Every row comes from one small tree of marks. The marks that hang from a mark follow it in brackets, in alphabetical order. Every link used is in the known rows. Which tree was each row made from?
Known rows
S(Z(B V)): [ -7.3 -28.9  -5.7  13.9  -8.7 -17.6 -19.0   7.4   9.4  11.5  -5.3  22.7
 -23.4  16.4  -7.2 -14.5  -7.6  15.6  12.8  12.2  -7.9 -12.1 -32.9   1.6
  20.2  -7.4   7.2   6.9]
Q(B): [  5.1  15.4   4.1  -4.3   8.4  -0.5   8.2   1.2   1.3   0.1 -16.3  13.2
  -4.5  -9.4  -0.3   3.2  -4.0  -9.4  -6.5   9.6 -11.0  -8.6   5.1  13.2
  10.2  -1.3 -15.1  13.8]
S(Z(B(Q) V(E))): [ 12.0 -20.7   1.6  20.9 -13.9 -20.5 -47.5   2.6   6.4  11.0   6.4  29.8
 -16.6   3.7  -6.5 -15.1   5.0  27.5   3.7  10.0  -7.9 -20.6 -28.5   0.3
  38.0  28.1   1.4  17.9]
V(E Q(B S)): [ 14.5  10.5  29.4  -0.6  -6.6   0.2 -49.2   7.3   1.1   5.7 -44.3  15.1
  23.9 -26.8  13.9  -3.0  27.0   3.2 -16.4   1.6 -33.5 -25.2   9.4  18.8
  34.1  26.6 -18.5  16.8]
Z(B(Q(S V(E)))): [ 35.5   9.0  38.6  14.5 -32.0  -7.4 -16.7  43.2 -20.0  -1.9 -50.6  27.8
   3.0 -37.4   2.1   1.8  39.2  16.5 -12.8 -19.7 -16.8 -22.5  10.4   9.8
  28.6  40.9  -0.5   8.2]
E(S(Z(B(Q(V))))): [ 25.7  -9.8   5.2  -0.5 -27.3 -29.9 -14.7  42.5 -21.4  -0.4 -22.5  41.7
  -9.3 -11.7 -12.9 -13.8  13.7  20.7   2.1   2.3  -3.5  -1.6 -10.7   2.4
  24.0  25.0   3.8  12.8]
V(E Q(B)): [ 11.5  11.7  13.7  -2.0   2.9  -2.5 -40.9 -20.6   6.0  12.5 -18.3   7.6
  22.6 -10.9   7.8  -3.7   6.4  -4.0 -17.4   9.1 -30.3 -21.2  10.3  17.7
  34.9  26.8 -35.3  19.6]
B(Z(S V(E))): [-11.7   2.5  25.3  42.5  -0.8 -10.4 -39.2  34.9   7.4   7.1  12.8  -2.8
 -14.9  34.8 -11.6 -10.8  -7.9  24.7   2.9 -14.7   0.5 -15.3 -12.4 -25.1
  45.0  -6.3  21.2   0.1]
V(E(S(Z)) Q(B)): [  9.9  -1.7  -0.2  -6.2 -11.2 -26.6 -63.1  -2.4   0.3  11.9 -17.1  19.0
  18.4 -12.9  13.2 -20.6   0.2  16.9  -9.0  22.4 -28.8 -16.2  -9.1  15.4
  44.6  31.0 -26.7  20.7]
E(S(Z(B V))): [ -2.1 -38.0  -6.1  17.6 -19.9 -25.1 -22.9  40.7  -8.2  10.5  -8.5  26.7
 -21.9  18.8  -1.0 -20.9  -2.1  24.1  15.0  15.8   3.1 -11.9 -36.0   3.1
  22.3  -8.0  16.7   1.0]
B(Q Z): [ 14.7  25.9  10.0   2.9  -3.2 -22.8 -12.1  22.3 -11.9   2.1  16.6  12.6
  -0.7   8.8 -20.2   4.3  -3.0   7.6   1.7 -17.9   8.8   0.7 -13.3 -17.9
   7.9  20.1  20.4  10.4]
B(Q(S V(E)) Z): [ 31.3  40.2  43.7  15.3 -23.2 -20.1 -34.9  47.8 -23.7  -6.4 -32.8  16.5
   7.9 -28.2  -4.8   3.9  21.2  15.7 -13.3 -34.7 -17.7 -11.6   5.9 -23.6
  32.3  42.7  18.1   6.3]
Z(V(E(S) Q)): [  1.5 -30.2  17.8  19.0 -10.4  -6.4 -69.5  21.5 -14.2   6.3   0.0   8.9
  18.4  20.5   9.0 -12.4  15.1  10.3  -6.9   4.5  -8.3 -11.5  -0.7  -5.1
  35.6  23.3   1.5  -4.1]
Z(B S V(E)): [ -8.4 -34.5  23.2  43.3  -9.9   2.5 -25.6  29.4   8.9   8.0  -3.1  11.0
 -16.9  25.2  -3.3 -13.3   8.8  26.5   2.7   6.6   0.2 -26.7  -9.1   7.9
  40.3  -7.8   1.5   4.1]
Z(B S V): [-14.7 -36.7  16.6  31.6  -5.3   5.6  -6.9  43.3   7.0   6.0  -5.8  20.0
 -27.7  38.3 -14.5  -6.9   8.7  20.2  11.3   5.2   8.8 -15.6 -14.7   3.7
  23.8 -25.4  15.0   4.0]
S(Z(V(E Q(B)))): [ -1.5  -6.8   8.9   2.7   2.7 -13.7 -74.4 -28.4  17.7   8.4 -13.5  25.9
   0.8   8.2  -0.3 -15.1  -5.3   8.0  -5.6  16.5 -36.1 -22.6 -10.2   0.9
  53.4  19.7 -25.7  23.9]
B(Q Z(S V(E))): [ -2.2   3.7  29.3  38.6  -1.9 -13.0 -48.5  39.7   1.2  -1.3  23.4  16.8
 -16.1  35.2 -23.4  -6.3   2.0  28.0   4.0 -10.9   7.3 -13.8 -13.9 -27.3
  44.5  11.2  28.3  11.6]
Z(B(Q) S V(E)): [  2.8 -28.0  25.0  42.2 -11.1  -0.1 -32.2  35.2   4.5   4.6   6.1  29.0
 -20.2  23.6 -15.6  -7.9  21.5  30.5   3.0   6.1   5.8 -27.4 -10.2  -1.8
  41.3  11.6  12.3  13.2]
E(S(Z(B)) V): [ 11.3 -32.3  -9.4   0.4 -33.1 -46.3 -11.1  43.5 -22.1   5.9 -16.4   8.4
 -14.6   1.8  -5.4 -19.3   1.6  14.8   9.8  12.7   4.1   1.0 -21.4   4.5
  14.1  -4.8  -5.5   6.8]

Which tree is each row?
[ 13.9  15.8  18.4   2.4 -21.7 -12.9 -40.8   8.7   1.9  -8.1 -46.2   7.4
   3.5 -37.3  12.0 -13.3   9.4  23.6  -6.5 -12.4 -34.8 -13.0   4.2  -6.6
  34.4  22.8  -7.2   3.4]  Q(S(Z) V(E))
[  5.3  22.5  31.7  17.3   2.6 -12.2 -21.5  55.0 -13.3  -0.1 -34.1  24.1
 -17.5   5.9  -8.1   5.9   2.0   1.0   0.5 -15.7 -12.9 -18.2 -17.9 -11.1
  24.2 -10.0  27.2   5.5]  Q(B(Z(V)) S)
[ 20.9   3.2  19.5   8.6 -31.8 -20.1 -27.5  22.4  -1.9   5.0 -56.0  13.3
   0.0 -37.5  15.8 -17.9  13.9  25.4  -7.6  -9.5 -33.5 -19.0  -4.6   8.1
  39.8  24.5  -9.4   5.8]  Q(S(Z(B)) V(E))
[ 14.7  25.7  21.0 -13.8  -9.1 -11.1 -13.3  17.0  -3.2  -8.9 -65.7  32.3
 -11.4 -34.1  -3.4  -3.0   3.0   5.1  -5.7  -0.2 -36.0 -10.6   4.2   5.6
  26.5   3.1  -9.9  13.6]  Q(B S(Z) V)
[ 12.9 -16.4  10.3   1.5 -29.7 -22.8 -57.4   4.0  12.3  20.7 -34.7  14.7
  19.0 -18.6  13.5 -23.2  20.7  29.4  -2.5   3.4 -30.7 -24.8 -26.0  14.4
  39.1  31.1  -7.4  17.4]  V(E Q(S(Z(B))))
[ 18.6  19.9  33.0  -9.8 -17.2 -33.5 -38.4  46.2 -23.8   3.3 -47.2  10.4
   7.1  -1.6 -16.0   4.7  13.5 -13.9  -6.5 -18.1 -20.0  -9.0  -1.8  -7.5
  23.8   6.0  -6.0  20.2]  E(V(Q(B(Z) S)))
[  3.6  -1.5  16.7  35.6 -13.2 -26.0 -41.8  51.9 -22.9   8.2   9.2  -1.4
  -2.5  17.8   8.5 -11.8  -5.7  15.7  -1.1 -10.6   1.4 -11.0 -17.2 -19.2
  32.6  10.5  26.0 -11.2]  B(Z(V(E(S))))
[  8.7  38.8  36.4  23.4  -4.6 -13.9 -15.0  32.5   0.5  -1.8 -29.0  10.0
  -8.8  -5.3  -9.6  -5.4 -10.2  10.5 -14.1 -15.6 -24.2 -14.4  15.2  -6.7
  53.4   3.1 -15.8  15.7]  Q(B(Z(S)) V(E))
[  7.2 -28.4  -6.2 -17.2 -25.7 -38.1 -55.7  17.2 -16.8   0.6 -11.4   3.1
   9.6  16.3 -11.9 -17.6   6.2   7.2   6.5   8.8  -5.9   9.9  -9.7  -9.8
  19.3   8.0 -13.2  11.1]  E(S(Z) V(Q))
[  2.7   3.3  18.1  14.3  -1.5 -10.2 -50.7  14.1   8.8  -4.0 -35.6  25.4
 -14.5 -15.5   8.5 -10.5   2.8  19.8  -3.0   8.4 -31.5 -28.5 -17.0   1.4
  40.6   9.1   1.2  11.3]  Q(B S(Z(V(E))))
[ -9.7 -35.6  -1.0  -0.5 -11.0 -19.4 -66.2  17.3  -3.0   5.6   0.4  25.5
   1.7  32.5  -7.6 -18.1   2.3  14.9   9.6  10.4  -7.1  -1.3 -23.1 -11.2
  29.9   5.2   9.9   6.7]  E(S(Z(V(Q))))
[ 27.6  19.8  39.4   7.9 -19.8   3.1 -33.1  28.1 -18.2 -14.0 -39.0  20.4
  10.0 -40.4   0.1   6.2  34.0  13.4 -14.4 -20.3 -18.1 -15.5  20.6  -7.1
  25.2  40.6   2.7   4.3]  B(Q(S V(E)))
[ 18.1   3.9  17.2  13.7 -21.0  -6.6 -19.3  29.5 -25.2  -7.3 -24.9   2.3
  10.8 -23.8  15.8  -7.3  11.3   9.3 -13.6  -8.0 -13.8  -3.9  24.6  -0.9
  25.8  24.4 -10.0 -10.0]  Q(V(E(S)))
[-17.3 -14.1  28.2  20.0  -2.3  -9.8 -54.1  32.9   5.7   8.1   7.8  12.8
  -5.3  62.0 -27.4  -7.0  -2.4  12.6   7.6 -13.8  -0.3  -6.6 -15.9 -24.2
  39.2 -14.9  22.2  11.2]  B(Z(S V(Q)))
[  8.1  18.0  22.6  30.8  -4.0 -25.2 -35.1  54.1 -20.6   8.9  -7.3  11.6
  -7.7   7.0   6.2  -6.7 -11.0   8.4  -7.5  -1.8  -8.1 -18.5 -10.9  -6.8
  41.9   8.4   9.7   2.2]  Q(B(Z(V(E(S)))))
[  7.3   7.2  14.6 -21.5  -4.6 -14.1 -47.4   0.3   8.8   5.4 -44.4  33.8
   9.3 -13.2  -1.4  -9.0  10.7   7.2  -2.0   8.6 -31.1 -13.0 -14.3  12.0
  29.3  10.5  -8.6  26.7]  V(Q(B S(Z)))
[  9.8 -22.8  14.6  19.2  -6.7  -3.9 -13.8  29.9  -8.8   5.3   0.5  34.7
 -17.1  18.7 -19.8   1.9  15.6   8.6   5.9   0.2   7.2 -14.8 -16.7   0.4
  11.8   8.9  15.9  10.6]  Z(B(Q) V)
[ -4.2  16.1  24.9   4.0   3.6 -15.3 -29.0  24.9   8.2  11.3 -10.6  18.6
   0.7  29.0 -21.0  -4.9  -6.7   4.7  -4.8  -5.7 -11.3  -9.3  -9.7  -2.3
  39.0  -6.6  -2.5  26.9]  V(Q(B(Z(S))))
[  5.7  -5.8 -13.0   8.4 -16.8 -26.0 -39.3  10.1  -2.1   2.4   3.6   2.7
   3.4 -14.8  18.6 -23.6  -3.5  28.4  -0.9  13.1  -7.6  -4.5 -14.3  -2.2
  27.0  18.9  -2.7   1.3]  V(E(S(Z)))
[-15.8 -24.2  18.1  36.6   1.7  10.2 -40.7  17.3  12.4  -0.9   8.0   3.6
 -14.4  25.7  -4.6  -9.4   3.4  22.2   1.7   2.4  -1.3 -17.9  -0.6 -12.2
  35.0  -6.1   6.3   0.2]  Z(S V(E))
[ 14.4   0.9   2.5   5.9 -23.3 -22.7 -38.2  13.9  -9.8  -5.3 -22.0   7.3
   3.2 -23.0  13.4 -20.5  -2.7  22.5  -6.5   4.0 -20.0  -1.0   5.5  -6.0
  35.2  26.4 -12.4  -1.0]  Q(V(E(S(Z))))
[ -8.7 -44.4  26.8  33.4 -11.8   2.8 -52.7  17.4  12.7  14.1  -6.4  13.1
   2.3  37.3  -8.0 -15.2  18.8  23.1  -0.3   2.8 -11.1 -29.3  -8.6   7.0
  51.9   4.1  -3.6  11.7]  Z(B S V(E Q))
[  2.5   8.7  27.9   1.0  -8.1 -30.0 -33.6  34.6  -4.8   3.7 -17.0   6.2
  -3.2  33.2 -31.0  -2.2  -4.6  -6.5  -2.1 -10.0  -9.3  -2.3   1.0  -9.6
  39.4 -12.0 -15.0  28.3]  E(V(Q(B(Z(S)))))
[ -4.0  23.7  18.1  14.3   6.5 -12.7  -0.9  36.4   6.1   4.4  -7.7  13.3
 -19.0  18.7 -18.9  -2.3 -14.5   8.9  -0.8  -2.5  -0.4  -9.2  -8.7  -2.7
  28.3 -19.5   6.8  18.7]  Q(B(Z(S)))
[ 22.2  50.4  26.7  10.4  -7.1 -16.8 -10.0  14.3 -12.5   4.4 -32.5   6.9
   0.6 -24.3   2.1   0.9 -13.1  -4.2 -19.1 -19.6 -30.4 -12.8  15.3  -4.2
  41.7  21.3 -20.3  10.7]  Q(B(Z) V(E))
[ 23.0  16.8  22.8  10.4 -12.9  -5.9 -10.4  32.3 -22.3  -4.4 -40.1  14.4
   6.1 -32.1  14.2  -4.2   8.5  -0.5 -19.8   2.3 -22.4 -11.0  26.9  12.4
  35.2  20.4 -24.3   2.5]  Q(B V(E(S)))
[ 19.3  -5.3  34.7  25.5 -19.2  -4.4 -12.8  32.7  -4.0  -2.6 -20.2  26.0
  -9.1  -4.3 -13.5  -6.5  24.8  25.8  -8.2  -5.8  -5.2 -19.3  12.3   6.0
  42.0  24.3 -10.4  17.4]  Z(B(Q(V(E))) S)
